(in the rows, 128 means zero)
Known rows, with every way that one mark hangs from another
kasumu[vani[lalen] vizov]: [185 121 125 196 133 108 128 130 129 138 130 127 126 139 138 154 123 100 95 122 169 76 121 62 103 143 166 116 130 129 147 127 121 108 155 101 102 157 158 127 133 173 123 136 138 177 93 111 152 119 121 112 155 133]
miset[dezu vani[vizov[kasumu lalen]]]: [150 117 108 113 141 138 150 84 118 139 125 123 119 167 128 182 127 150 163 46 124 116 122 145 167 115 166 121 93 127 134 112 175 99 139 127 124 132 140 112 87 110 174 107 126 145 109 119 136 121 138 76 138 115]
dezu[lalen miset[vani]]: [130 106 124 168 126 135 127 149 120 76 151 124 124 118 106 155 110 138 59 115 145 159 106 86 181 197 145 105 161 148 126 134 100 123 109 97 114 157 143 98 69 144 150 145 157 163 101 117 111 121 103 103 141 122]
dezu[lalen[nalut vizov[kasumu]] miset[vani]]: [124 138 117 108 116 140 133 137 112 95 142 102 109 156 91 168 125 155 93 103 129 178 103 96 70 146 152 111 172 155 133 124 70 106 77 74 117 132 148 120 87 116 157 140 151 155 93 147 135 131 83 70 106 118]
miset[vani[lalen]]: [171 105 125 155 132 128 141 130 119 111 118 156 129 139 116 155 109 121 91 89 133 133 115 72 196 140 153 115 103 115 127 128 116 114 134 134 113 142 138 106 105 148 125 135 113 157 100 101 150 107 143 124 143 123]
kasumu[vani[vizov[lalen]]]: [174 122 123 164 128 107 135 109 119 148 127 98 132 149 144 161 135 113 101 115 152 102 122 96 122 126 166 109 146 129 151 127 154 88 125 116 115 148 154 115 140 131 153 109 143 156 100 144 149 127 143 165 143 138]
lalen[miset]: [128 146 132 155 114 150 146 158 122 118 134 130 121 130 119 163 126 98 106 140 132 122 141 111 173 141 153 103 152 112 155 123 117 120 114 111 115 140 157 127 88 127 133 109 140 148 110 126 106 125 72 137 136 135]
vani[lalen miset]: [159 130 139 146 100 116 108 126 123 96 102 147 114 113 108 137 121 124 61 119 128 100 126 75 191 133 150 98 130 74 122 134 133 118 131 126 115 135 147 106 140 152 133 154 137 176 78 110 108 121 118 155 143 141]
vani[miset vizov[kasumu lalen]]: [148 145 126 116 92 122 113 85 116 121 100 107 107 140 103 152 137 140 106 92 139 79 121 131 132 90 162 89 148 87 147 128 187 101 127 121 131 133 154 113 148 108 178 127 150 151 77 138 99 151 112 144 128 146]
kasumu[lalen[nalut vani]]: [129 122 121 131 133 148 143 167 110 166 126 115 124 168 125 171 120 105 124 185 111 153 134 98 79 150 158 127 159 122 164 127 73 125 128 126 111 138 136 133 131 127 112 140 134 127 107 102 156 127 80 174 130 118]
dezu[lalen[nalut] miset[vani[vizov[kasumu]]]]: [127 139 119 118 121 117 114 124 121 101 127 107 108 149 100 153 126 152 80 101 134 154 96 113 78 134 147 112 186 175 137 129 104 111 108 70 123 136 153 106 117 118 155 137 152 169 96 138 139 110 111 93 120 120]
vani[lalen[nalut] miset[dezu] vizov[kasumu]]: [152 158 130 95 116 112 101 96 129 122 82 141 92 141 106 143 141 146 119 86 104 91 135 113 101 76 159 122 132 102 114 124 143 104 134 94 122 107 153 119 150 136 152 143 131 192 81 125 122 101 131 91 129 131]
kasumu[nalut vizov[vani]]: [134 142 117 148 138 121 145 135 129 144 113 118 118 157 108 162 107 101 129 157 147 90 137 116 127 158 181 119 145 151 163 113 147 123 160 100 114 174 155 127 94 135 138 153 135 163 108 159 152 168 121 105 153 124]
vizov[kasumu lalen]: [160 134 117 142 87 160 168 107 116 128 155 113 120 162 113 174 127 130 130 94 151 119 127 133 189 129 153 96 132 102 158 122 158 91 119 122 125 145 149 128 123 115 153 128 135 141 92 106 99 189 96 132 137 128]
dezu[miset[vani[lalen[nalut vizov[kasumu]]]]]: [159 141 123 101 125 143 130 123 111 108 116 132 106 154 89 160 119 147 97 88 124 155 105 90 60 112 151 115 146 127 131 122 81 111 100 93 116 123 147 124 122 122 142 126 131 172 86 139 162 116 111 76 109 128]
nalut[lalen[miset[dezu] vani vizov[kasumu]]]: [127 143 130 126 140 159 154 116 128 140 105 102 114 143 107 182 144 123 144 96 125 126 145 143 80 103 165 130 96 99 135 105 107 104 129 127 105 108 158 152 98 109 104 95 134 123 116 144 133 145 60 106 110 117]
miset[dezu[lalen]]: [135 118 128 170 122 141 145 139 136 94 149 129 124 130 124 172 124 138 112 104 122 129 143 104 230 182 155 107 134 119 116 123 126 93 120 97 107 150 148 118 73 151 134 156 141 179 112 99 93 139 108 94 157 113]
nalut[lalen[miset]]: [131 131 132 188 120 147 139 147 133 126 112 110 121 122 104 155 135 99 91 120 133 124 144 100 175 152 147 113 136 113 146 129 89 106 140 128 109 140 165 129 104 130 107 108 140 126 113 120 131 137 99 163 137 127]
dezu[miset]: [152 141 139 151 113 149 133 159 118 96 149 141 122 114 106 155 109 116 65 133 145 122 134 114 203 182 145 96 173 113 135 132 113 113 128 87 112 156 156 116 86 131 149 131 143 179 101 141 104 139 98 133 140 138]
nalut[lalen[vani vizov]]: [160 128 138 148 131 143 146 131 111 120 115 109 137 134 108 173 138 120 84 114 137 130 142 93 118 135 159 118 116 80 133 121 105 95 113 138 101 138 151 133 128 117 104 134 133 114 116 155 175 155 114 172 125 126]
vizov[lalen[miset[dezu] nalut vani]]: [126 130 109 150 147 165 149 146 145 163 100 113 114 174 145 192 137 122 170 166 101 174 136 109 117 116 162 127 133 118 150 116 120 119 95 118 116 103 147 147 92 119 126 97 146 131 125 101 123 113 72 117 109 122]
miset[dezu vani[vizov]]: [152 124 126 115 164 120 146 124 116 118 128 146 128 143 126 172 119 127 122 77 117 105 138 124 197 147 165 129 109 131 118 115 142 110 140 106 113 141 139 106 73 128 149 116 116 159 124 137 155 89 152 84 152 115]
nalut[lalen[miset[dezu] vizov[kasumu vani]]]: [131 145 115 119 136 146 150 109 143 138 80 93 108 146 96 171 139 131 149 73 117 102 150 164 130 101 170 129 87 133 126 107 129 105 134 125 109 129 162 143 61 118 109 113 137 154 114 167 129 163 81 102 115 112]
dezu[miset[vani[lalen vizov]]]: [171 116 135 148 140 107 97 121 118 94 95 138 124 112 111 140 103 135 52 81 130 101 105 101 143 137 146 100 152 122 122 132 137 120 144 104 114 137 150 92 111 139 155 116 140 181 96 135 161 68 160 116 135 140]

Rows
[150 141 132 122 125 129 115 99 133 124 93 132 105 135 124 157 133 132 138 64 117 69 139 159 121 84 155 108 127 108 131 113 165 99 150 111 117 117 164 127 114 128 147 106 142 186 97 111 115 93 102 87 129 133]	vani[lalen[miset[dezu]] vizov[kasumu]]
[147 162 137 91 93 111 117 107 110 112 115 127 107 126 92 143 137 126 88 99 146 70 133 135 133 99 158 102 148 103 141 125 164 108 134 99 125 135 156 112 148 116 163 126 135 164 78 160 107 134 106 136 136 144]	vani[miset vizov[kasumu]]
[165 125 130 172 131 121 123 133 123 130 104 113 121 135 134 155 132 102 94 126 140 102 127 88 68 115 165 109 136 110 139 122 99 103 111 124 103 127 160 130 114 151 116 99 143 182 91 142 150 107 79 130 121 135]	kasumu[vani[lalen[miset vizov]]]
[146 128 141 160 121 115 96 129 124 88 117 111 124 108 119 155 115 142 42 146 146 122 113 114 96 148 145 98 200 124 133 134 148 113 114 82 110 144 156 108 122 130 147 141 177 177 108 153 127 108 102 153 122 137]	dezu[lalen[vani[vizov]] miset]
[126 140 133 183 139 97 134 134 123 177 108 86 113 120 129 139 132 80 93 142 144 111 126 113 37 136 170 126 156 145 159 123 79 92 166 122 106 133 174 128 144 126 120 94 137 141 104 165 164 111 119 171 143 131]	kasumu[nalut[lalen[miset]] vani[vizov]]
[138 138 112 138 149 129 123 144 154 142 57 133 108 161 123 158 127 130 150 134 86 137 133 119 151 105 160 133 126 151 119 119 119 128 120 107 114 116 150 131 80 156 103 129 133 190 116 119 133 104 103 108 118 115]	vizov[vani[lalen[miset[dezu] nalut]]]
[121 149 127 139 126 149 143 168 128 144 119 130 120 157 129 173 135 97 124 196 123 169 135 104 99 121 155 128 164 132 167 123 87 131 98 104 115 115 149 144 119 115 111 102 136 131 118 128 137 124 58 152 109 129]	lalen[miset nalut vani]
[106 158 116 82 99 97 148 121 126 144 113 127 99 140 91 137 112 113 127 147 131 110 126 141 134 125 177 113 139 130 145 116 148 125 152 117 128 147 147 117 125 122 133 147 123 167 77 182 89 185 80 137 137 127]	vizov[kasumu[nalut] vani[miset]]
[134 137 120 111 135 113 127 138 139 119 95 143 114 136 107 154 120 132 126 129 111 105 148 126 228 143 171 125 108 129 105 121 158 133 135 111 117 138 138 110 69 153 134 148 131 178 100 161 91 142 105 130 142 117]	vizov[vani[miset[dezu]]]
[128 142 141 136 132 93 110 120 120 144 89 111 113 109 100 137 126 111 70 149 134 112 127 98 71 128 169 118 142 82 139 126 123 109 159 139 113 127 157 115 178 109 125 135 133 124 96 167 160 121 134 194 134 137]	kasumu[nalut[lalen[vani[miset vizov]]]]
[132 153 132 78 125 105 126 105 124 131 110 144 111 130 116 159 136 139 126 112 132 90 138 156 121 91 164 124 122 90 130 114 175 121 140 103 121 113 147 119 123 112 146 117 128 155 97 159 102 118 81 121 126 130]	lalen[vani[miset[dezu] vizov[kasumu]]]
[127 126 115 124 111 110 139 139 106 164 146 108 104 139 113 143 125 103 114 144 154 91 123 119 78 149 168 117 138 121 152 127 95 119 165 124 118 143 144 120 130 139 141 120 130 157 64 127 87 148 53 150 148 123]	vizov[kasumu[lalen vani[miset]]]
[149 127 131 126 143 125 120 139 103 100 121 129 124 123 102 156 108 127 65 104 135 115 116 121 153 155 148 107 163 140 130 127 126 119 135 91 117 151 150 98 83 124 170 113 140 162 106 162 156 86 146 115 139 137]	dezu[miset[vani[vizov]]]
[152 132 127 140 109 126 103 104 120 116 85 115 113 130 109 153 134 133 81 116 122 86 133 95 149 118 159 88 146 87 135 131 174 102 112 130 125 137 149 104 136 123 176 138 154 154 86 133 120 126 141 162 134 147]	vani[miset vizov[lalen]]
[130 170 129 67 105 106 119 126 116 146 117 125 106 153 108 149 145 130 105 149 133 122 125 124 44 73 162 127 157 115 153 123 143 120 110 92 127 115 147 124 176 104 139 126 132 142 88 174 135 131 90 158 109 139]	lalen[nalut vani[miset vizov[kasumu]]]
[116 125 118 149 135 121 110 144 124 123 92 101 117 156 119 160 139 129 93 133 110 155 115 89 84 127 157 124 169 172 149 130 95 110 92 100 120 122 152 112 107 127 138 114 152 139 117 113 166 74 114 98 117 121]	dezu[lalen[miset[vani[vizov]] nalut]]
[133 131 120 172 142 116 138 134 133 145 89 97 117 146 94 155 115 102 107 136 144 103 137 104 123 164 178 126 127 141 149 117 121 117 180 118 108 168 167 130 110 138 115 156 136 138 112 150 170 167 144 130 156 119]	kasumu[nalut[lalen] vizov[vani]]
[137 136 104 124 112 124 114 130 140 144 66 112 107 171 105 157 133 134 115 162 103 152 131 85 163 111 165 117 145 130 136 130 141 127 89 122 128 129 140 117 116 137 141 153 143 151 89 144 117 162 111 170 117 130]	vizov[lalen[nalut] vani[miset]]
[125 99 117 153 143 136 152 139 130 96 146 141 128 145 125 171 117 141 120 94 120 157 123 88 219 187 160 126 105 140 115 120 111 109 123 107 110 146 134 106 55 148 136 149 132 151 120 94 119 117 117 76 151 101]	miset[dezu[lalen] vani]
[117 118 125 132 166 142 112 139 115 164 90 111 117 138 143 178 126 112 138 140 98 86 143 153 68 126 166 119 146 103 152 113 129 128 160 131 107 121 149 128 86 118 135 97 153 146 114 112 150 77 77 127 130 120]	kasumu[lalen[miset[dezu] vani[vizov]]]
[140 115 134 171 114 134 119 147 130 85 144 121 125 115 123 160 111 135 53 157 152 150 116 101 134 172 144 99 182 125 135 135 122 121 109 89 110 146 150 117 101 138 129 146 168 168 103 131 96 142 70 139 123 129]	dezu[lalen[vani] miset]
[116 118 126 171 110 137 128 150 136 110 127 111 128 131 135 168 130 114 94 165 137 147 122 102 123 141 151 106 162 118 153 126 114 118 103 115 110 129 152 126 108 136 112 117 162 142 111 110 104 132 45 154 121 124]	dezu[lalen[miset vani]]
[127 145 108 96 116 134 144 116 137 157 113 124 103 172 122 177 143 145 167 143 114 164 127 114 119 94 165 125 112 98 138 118 138 120 103 116 126 98 135 137 136 116 148 118 136 138 91 109 92 153 66 116 111 121]	vizov[kasumu lalen[nalut vani[miset[dezu]]]]
[138 145 134 98 135 106 121 100 130 131 92 119 110 119 104 150 143 141 109 85 130 95 136 135 99 94 162 126 104 85 114 120 153 111 161 129 114 112 153 122 148 113 131 119 132 132 99 153 120 130 106 148 131 124]	nalut[lalen[vani[miset[dezu] vizov[kasumu]]]]
[110 155 130 76 130 124 152 117 113 139 130 136 102 140 102 170 122 127 147 139 122 128 140 136 53 124 183 125 117 74 140 98 127 110 131 118 114 119 146 137 120 107 146 131 123 152 90 171 109 150 62 91 125 125]	lalen[vani[miset[dezu]] vizov[kasumu[nalut]]]
[113 126 95 121 137 156 164 124 138 168 118 118 103 192 126 192 140 130 193 102 109 179 122 126 139 115 163 133 103 154 152 112 107 118 110 120 126 108 143 136 71 114 152 82 126 119 112 85 113 127 78 55 113 108]	vizov[kasumu lalen[miset[dezu vani] nalut]]
[139 142 126 162 137 149 127 146 141 135 99 142 106 151 128 160 131 119 134 128 93 140 141 96 141 117 151 125 133 122 123 121 99 114 119 104 110 109 155 136 104 146 118 122 133 185 109 84 132 86 107 92 127 122]	vani[lalen[miset[dezu] nalut]]
[123 162 131 126 122 164 136 162 114 127 111 116 116 158 109 175 139 109 115 151 111 145 151 86 88 122 160 117 167 120 157 119 78 101 73 94 114 123 158 142 96 120 134 111 141 153 109 143 156 118 86 111 115 133]	lalen[miset nalut vizov]
